Each row was made from one path, in order. Every step used is in the known rows, and no mark comes twice. Write each row's path.
Known rows
kenar -> nosu -> dilu -> mafa: [ -3  10  13   7  -5   0 -40  -5  11 -50  -4  59  53 -34   2   8   7 -31
 -10]
silek -> dilu -> megag: [ 10  16  -5   9  13   8 -12  -4  -1  11  -6   8 -22  -3  -8   4 -13  21
  -1]
megag -> dilu -> kenar -> nosu: [-13  15  18  -9 -15 -10 -39  -4  -3 -23  -6 -48  -8 -28   7  -3   1 -14
 -15]
vugub -> dezen -> silek -> dilu -> kenar -> nosu: [ 18 -10   4 -21   7  -8 -22  -7  13 -21   0 -28   4 -41 -10  13  -8   3
  -2]
dilu -> kenar: [ -7  22   4  -7  10  -3  -2  -5   0  14   8  11  -7 -20  -9  -1  -1   6
  -6]
nosu -> dilu: [  1  26 -21  -7   5  -9  -4 -35  -4   9   0  40  -9  -1  19  -8  11 -42
  -8]
silek -> dezen -> kenar -> nosu -> dilu: [ 12 -25  -4  13  -3  10  12  24  -4 -23 -12  45   6 -21  -2   6   4  -7
   4]
megag -> dilu: [-14  24 -16 -15 -15 -18 -15 -28 -14  16  -6 -44 -30  -6  15 -14   4  -3
 -11]
vugub -> dezen -> kenar -> nosu: [  5  -3  11 -15 -14  -2  17  14  -7 -20  -1  52   3 -41  -9   3   6  17
 -10]
dilu -> mafa: [ -5  15  -3  -2   8  -2  -3  -6  15  12   6  37  56 -26 -10   0  -3  29
  -5]
kenar -> dilu -> megag: [-12  20  -8  18  -8   8   1   3 -12  15  -1  -2 -30 -12  25  -7   1  23
  -3]
kenar -> dezen -> silek -> dilu -> mafa: [  1 -32   7   7  -2   3   7  10   4   4   5 -30  21  57 -20   6  -8  15
  14]
nosu -> dilu -> kenar -> dezen -> silek: [  2  -7  10  -4   9   0   6  -8   8   1   7  -5   3  39  18  -5   7 -54
  -1]
kenar -> dezen -> silek -> dilu: [ -1 -27  -2   7  -7  -1   9   0  -9   5   3 -34 -20  66 -19   4  -4   7
  17]
vugub -> dezen -> silek -> dilu: [ 19  -3 -21 -26   8 -14  -4 -24   6   9   1 -27 -12 -25  -5   4  -7  12
   0]
nosu -> dilu -> megag: [  1  23  -9   0  13   3  -3 -24   4   5  -3  43 -12   7  33 -10   6 -41
  -8]
dezen -> silek: [-17  23 -34 -10   0 -11  10 -18   6   8 -12 -44 -17  -1   2 -10   4  15
  24]
dezen -> silek -> dilu: [  0  18 -30  -6   7  -6  -1 -11   8   7 -15 -63 -15  -2  -8  -2  -7  21
  23]
kenar -> dezen -> silek: [-16 -23  -6   5 -12  -5  16  -5 -11   7   5 -19 -22  67 -10  -2   4   2
  17]

Write each row's path
[ -2 -29   5  12  -1   6   9   7  -5   4   0 -32 -21  70 -10   3  -7   8
  17]	kenar -> dezen -> silek -> dilu -> megag
[ -6 -15  25   4   0   2   5   6 -10  12  19  20  -9  36 -18   4  -1  -4
  -7]	dilu -> kenar -> dezen
[-12 -10  15 -13 -12  -9  -6  -1  -2   8   0 -89 -18  33  13 -11  -1 -15
  -3]	megag -> dilu -> kenar -> dezen -> silek
[  5  24   0 -10  15  -3  -5 -20   7   7   6  26   3  -9  19  -6   7 -47
 -12]	nosu -> dilu -> kenar
[ -7  15  -5  12  -7   3  -2   6   2  15   5   1  35 -32  10  -2   0  36
  -8]	kenar -> dilu -> mafa
[ 22  -8 -12 -24  13 -10  -5 -16  20   7   2 -22  29 -34  -6   6 -10  20
  -2]	vugub -> dezen -> silek -> dilu -> mafa
[  6  -5  17  -1   8   1   1 -10  -2   5  14  32   1  35  12  -2   7 -55
 -13]	nosu -> dilu -> kenar -> dezen
[-12  15  22   3  -2   1 -30   8   1 -33   3  23   4 -36 -17   9   0  -2
  -5]	dilu -> kenar -> nosu
[ 14 -13  21   8   8   6  -9   9  -7  11  12  -2  -9  25 -29  13 -12   7
  -7]	silek -> dilu -> kenar -> dezen
[ 16 -30   6  13   2  14  11  34  10 -26 -10  49  47 -31  -3   8   0   1
   2]	silek -> dezen -> kenar -> nosu -> dilu -> mafa
[  9 -21 -17  16  -6  12  36  31 -13  18  -6   7 -12 -18   3  -1   0  33
   6]	silek -> dezen -> kenar -> dilu
[ -7  17   2   5 -11  -5 -38 -17  -6 -47  -7  53   2 -22   3   5  12 -41
  -7]	kenar -> nosu -> dilu
[-10 -16  17   0   2   2  12  10   2   6  11 -27  -6  41 -10   0  -1  -3
   8]	dilu -> kenar -> dezen -> silek
[-13  23   4  16 -12  20  54  44  -8  15 -13  -4 -13  -9  21 -18   5  44
   8]	dezen -> kenar -> dilu -> megag
[ 12 -26  -8  17   0  15  35  39   2  17  -5  12  28 -28   2   1  -3  41
   3]	silek -> dezen -> kenar -> dilu -> mafa
